Each row was made from one small tree. Brackets hold a mark, then the marks that hang from it, in alphabetical order. Every link used is in the known rows. Write each row's tree.
Known rows:
{satat {sisaki nesa}}: [.38,-.04,.12,-.02,.01,-.08,-.03,.06,.09,.00,.03,.19,.18,-.07,-.04,-.10,.03,-.08,-.15,.07,-.01,-.02,.00]
{sugop {fakita {veri retup}} {sisaki satat}}: [.09,.09,-.14,-.03,-.22,.04,-.01,-.07,-.12,-.07,-.28,-.08,.17,-.14,-.01,.22,-.20,-.08,.18,-.15,-.07,.08,-.18]
{fakita {sugop {retup suse} {sisaki nesa}} veri}: [.38,.05,.09,.10,-.11,.21,.07,.14,-.10,-.01,-.23,-.39,.40,.03,.03,-.06,.22,-.24,.44,-.03,-.05,.20,.09]
{fakita veri}: [-.01,.04,.00,.00,-.06,.04,.01,.01,-.17,.03,-.03,-.17,.10,.00,.05,-.03,-.12,-.04,.14,-.16,-.02,.01,.05]
{fakita {sugop {retup zuguk}}}: [.08,.01,.04,.06,.03,.07,.13,.02,.03,.00,-.16,-.21,.11,.02,.06,-.02,.21,-.04,.18,.02,-.08,.08,.07]
{sebabes {retup {nesa {fakita sugop}} suse zuguk}}: [.04,.08,.12,.13,.02,-.14,.30,.25,.05,.03,-.27,-.25,.15,.16,-.02,-.22,.05,-.01,-.10,-.02,.10,-.02,.32]
{fakita sugop {veri {retup nesa suse}}}: [.03,.13,.13,.07,-.06,.03,.17,.20,-.18,.00,-.24,-.33,.40,.19,-.05,-.13,-.07,-.07,.28,-.21,.14,.01,.07]
{retup suse zuguk}: [-.01,.03,.00,.06,.02,-.06,.11,.02,.07,.02,-.20,-.08,-.15,.08,-.02,-.05,.07,.02,-.11,-.03,.10,.00,.11]
{nesa {fakita {sugop {retup zuguk}}}}: [.12,.05,.05,.08,.00,-.04,.26,.00,.03,.01,-.14,-.17,-.02,.01,.03,-.08,.11,.00,.10,.08,-.09,.09,.06]
{sebabes {retup suse}}: [.02,.03,-.04,.07,-.02,-.03,-.02,.16,.02,.02,-.10,-.07,.05,.03,.04,-.02,.04,-.10,-.09,.02,.05,-.01,.17]
{dilu {sebabes {retup suse zuguk}}}: [-.11,.01,-.05,.15,.02,-.07,.21,.13,-.03,.03,-.30,-.29,-.08,.05,.06,.19,.12,.02,-.12,.01,.09,-.08,.17]
{veri {retup zuguk}}: [-.01,.03,-.06,.04,-.03,-.08,.15,-.05,.00,-.02,-.23,-.13,.09,-.01,.00,.09,-.02,.05,-.16,.01,.03,-.05,-.19]
{retup {nesa {fakita sugop {veri sisaki}}} suse}: [-.07,.19,.19,.13,-.03,-.09,.29,.13,-.20,.07,-.15,-.21,.20,.14,-.08,-.14,-.11,-.09,.34,-.14,.15,.01,.31]
{veri {retup nesa zuguk} sisaki}: [-.21,.07,.02,.07,-.04,-.12,.21,-.04,-.03,-.02,-.29,-.13,.25,.01,-.09,.11,-.06,.00,-.10,.00,.10,-.07,-.12]
{veri retup}: [.01,.04,-.04,.02,-.05,-.02,.06,-.02,-.04,-.03,-.10,-.02,.12,-.03,-.01,.08,-.04,.00,-.04,.02,.02,-.03,-.20]
{sebabes {retup {nesa {fakita veri}} suse zuguk}}: [-.04,.07,.04,.09,-.07,-.17,.23,.17,-.08,.04,-.30,-.31,.09,.11,.01,-.23,-.20,-.04,-.19,-.14,.08,-.01,.28]
{veri {retup zuguk} {sisaki {nesa {fakita sugop}} satat}}: [.44,.20,.01,.10,-.11,-.13,.28,-.04,-.03,.02,-.40,-.02,.07,-.06,-.04,.10,-.04,.10,-.08,-.03,.04,.00,-.07]
{nesa fakita}: [.02,.04,.01,.02,-.01,-.11,.14,-.03,.01,.02,.01,.06,-.15,-.03,-.03,-.07,-.10,.04,-.08,.06,.00,.01,.00]
{retup {nesa {fakita sugop}} suse zuguk}: [.03,.08,.17,.10,.04,-.14,.33,.14,.06,.03,-.23,-.17,-.02,.19,-.10,-.23,.04,.06,-.01,-.05,.15,.02,.23]
{sisaki {nesa {fakita {veri {retup suse}}}} satat}: [.51,.19,-.05,.03,-.20,-.11,.08,.07,-.11,.02,-.34,.01,-.09,.01,-.04,-.09,-.26,.03,-.14,-.18,.06,.09,-.09]
{sugop fakita}: [-.05,.00,-.04,-.05,-.02,-.09,.01,-.01,.06,-.02,.00,.15,.12,-.06,-.02,.11,-.03,.03,.06,.06,-.01,.01,-.02]
{dilu {sebabes retup}}: [-.11,-.02,-.05,.09,.01,.00,.11,.10,-.09,.01,-.09,-.20,.08,-.03,.07,.24,.06,.00,.02,.04,-.01,-.07,.08]
{satat {sisaki {nesa {fakita {veri {retup suse zuguk}}}}}}: [.41,.10,.09,.08,-.09,-.26,.25,.04,-.06,.04,-.30,-.05,.10,-.02,-.05,-.16,-.17,-.07,-.27,-.02,.08,-.04,-.07]

Which tree is each row?
[.11,.19,.04,.15,-.06,-.11,.36,.06,-.19,.05,-.33,-.36,.08,.09,.01,-.08,-.07,.01,.13,-.12,.11,-.02,.04]
{nesa {fakita sugop {veri {retup suse zuguk}}}}
[.41,.00,.13,.00,.00,-.20,.09,.03,.09,.02,.04,.26,.04,-.10,-.06,-.15,-.07,-.05,-.23,.14,-.02,-.02,.00]
{satat {sisaki {nesa fakita}}}
[.59,.15,.07,.01,-.13,.01,.08,.10,-.14,.04,-.18,-.09,.04,.03,.03,-.14,-.15,.06,.13,-.23,-.04,.10,.14]
{sisaki {nesa {fakita sugop veri}} satat}
[-.06,-.04,-.08,-.04,-.03,-.09,.06,-.05,.12,-.04,-.16,.05,.09,-.09,.01,.12,.06,.00,-.01,.09,-.10,.10,-.05]
{sugop fakita {retup zuguk}}
[.07,.05,.08,.08,-.05,.19,.09,.02,-.21,.00,-.08,-.43,.28,.01,.05,.00,.09,-.16,.46,-.11,-.03,.04,.14]
{fakita {sugop sisaki} veri}
[.42,.14,.03,.05,-.13,.11,.05,.02,-.13,.03,-.35,-.22,.20,-.04,.07,.04,.03,-.05,.23,-.21,-.09,.14,.13]
{fakita {sugop {retup zuguk}} {veri {sisaki nesa satat}}}
[.00,.18,.07,.17,-.05,-.06,.34,.01,-.17,.08,-.28,-.30,.04,.01,.02,-.04,.02,-.12,.32,-.05,.02,.09,.22]
{nesa {fakita {sugop {retup suse zuguk}} {veri sisaki}}}
[.30,.13,-.05,-.06,-.17,-.06,-.06,-.01,-.10,.01,-.22,.15,.20,-.12,-.01,.16,-.21,.02,.13,-.18,-.03,.07,.05]
{sugop {fakita {veri {sisaki nesa satat}}}}
[.06,.22,-.08,.06,-.18,-.11,.15,-.11,-.24,.03,-.23,-.04,-.09,-.10,-.02,.11,-.37,-.01,.03,-.17,.01,.02,-.11]
{nesa {fakita {veri retup {sisaki satat}}}}
[.10,.08,.05,.12,.01,-.07,.27,.06,.04,.03,-.22,-.16,-.11,.07,-.01,-.13,.13,-.04,.08,.08,.01,.11,.14]
{nesa {fakita {sugop {retup suse zuguk}}}}
[.33,.06,.03,-.01,-.09,-.09,.11,.03,-.13,.04,-.07,-.08,.11,-.02,.02,-.10,-.16,.04,-.03,-.07,-.03,.04,.01]
{sisaki {nesa {fakita veri}}}
[.15,.02,-.09,.07,-.10,.12,.00,-.04,.12,-.04,-.37,-.12,-.31,-.03,-.03,-.01,.10,-.15,-.05,-.03,-.04,.20,.05]
{sugop {retup suse zuguk} {sisaki satat}}
[-.07,.04,.08,.06,.01,-.20,.27,.08,.09,.01,-.23,-.06,-.16,.14,-.11,-.19,-.07,.06,-.25,-.02,.13,.02,.14]
{retup {nesa fakita} suse zuguk}
[-.04,.02,.05,.06,-.01,-.16,.24,.06,.12,-.01,-.25,-.05,-.12,.11,-.10,-.21,-.03,-.04,-.19,.05,.04,.14,.09]
{sugop {retup {nesa fakita} suse zuguk}}
[.39,.00,-.07,-.06,-.14,.02,-.09,-.01,.13,-.07,-.21,.17,.10,-.14,-.06,.15,.02,-.01,-.01,.01,-.07,.13,-.07]
{sugop fakita {sisaki nesa satat}}
[.07,.18,-.03,.03,-.13,-.07,.10,-.10,-.20,.06,-.14,.01,-.23,-.08,-.01,.02,-.33,-.01,.08,-.20,-.01,.05,.10]
{nesa {fakita {veri {sisaki satat}}}}
[-.04,.05,.10,.04,-.01,-.16,.17,.12,.05,.01,-.09,.04,-.10,.13,-.14,-.21,-.11,.00,-.14,.01,.13,.05,.12]
{retup {nesa fakita} suse}
[-.09,.12,.15,.12,-.04,.08,.12,.15,-.17,.03,-.18,-.30,.36,.12,-.04,-.09,.03,-.22,.47,-.14,.06,.12,.26]
{fakita {sugop {retup nesa suse}} {veri sisaki}}
[.53,.01,.00,.04,-.11,.18,.03,.02,.10,-.05,-.36,-.19,.12,-.05,.02,.03,.26,-.09,.11,-.02,-.13,.20,.02]
{fakita {sugop {retup zuguk} {sisaki nesa satat}}}
[.07,.19,.07,.10,-.08,-.14,.32,-.02,-.03,.00,-.38,-.08,.03,.04,-.10,.02,-.15,.07,-.04,-.11,.09,-.01,.01]
{veri {retup {nesa {fakita sugop}} zuguk} {sisaki satat}}
[.39,.17,.07,.12,-.10,-.12,.35,.11,-.15,.04,-.39,-.31,.23,.08,.00,-.09,-.02,.05,.05,-.09,.10,.00,.00]
{sisaki {nesa {fakita sugop {veri {retup suse zuguk}}}}}
[.11,.12,.06,.12,-.05,-.03,.28,.07,-.12,.06,-.24,-.32,-.02,.08,.04,-.17,.03,-.07,.23,-.08,-.01,.12,.19]
{nesa {fakita {sugop {retup suse zuguk}} veri}}
[.51,.00,.19,.03,.00,-.09,.14,.09,.09,.01,.01,.12,.21,-.08,-.02,-.18,.09,-.14,.06,.18,-.10,.09,.04]
{satat {sisaki {nesa {fakita {sugop retup}}}}}
[.04,.04,.11,.10,.02,-.12,.29,.17,.03,.01,-.19,-.26,.26,.09,.02,-.16,.01,.02,-.10,.00,.01,-.05,.24]
{sebabes {retup {nesa {fakita sugop}} zuguk}}
[-.05,.01,.04,.07,-.02,-.05,.01,.26,.05,-.01,-.13,-.09,.18,.10,-.03,-.14,-.01,-.10,-.14,-.04,.09,.00,.20]
{sebabes {retup nesa suse}}
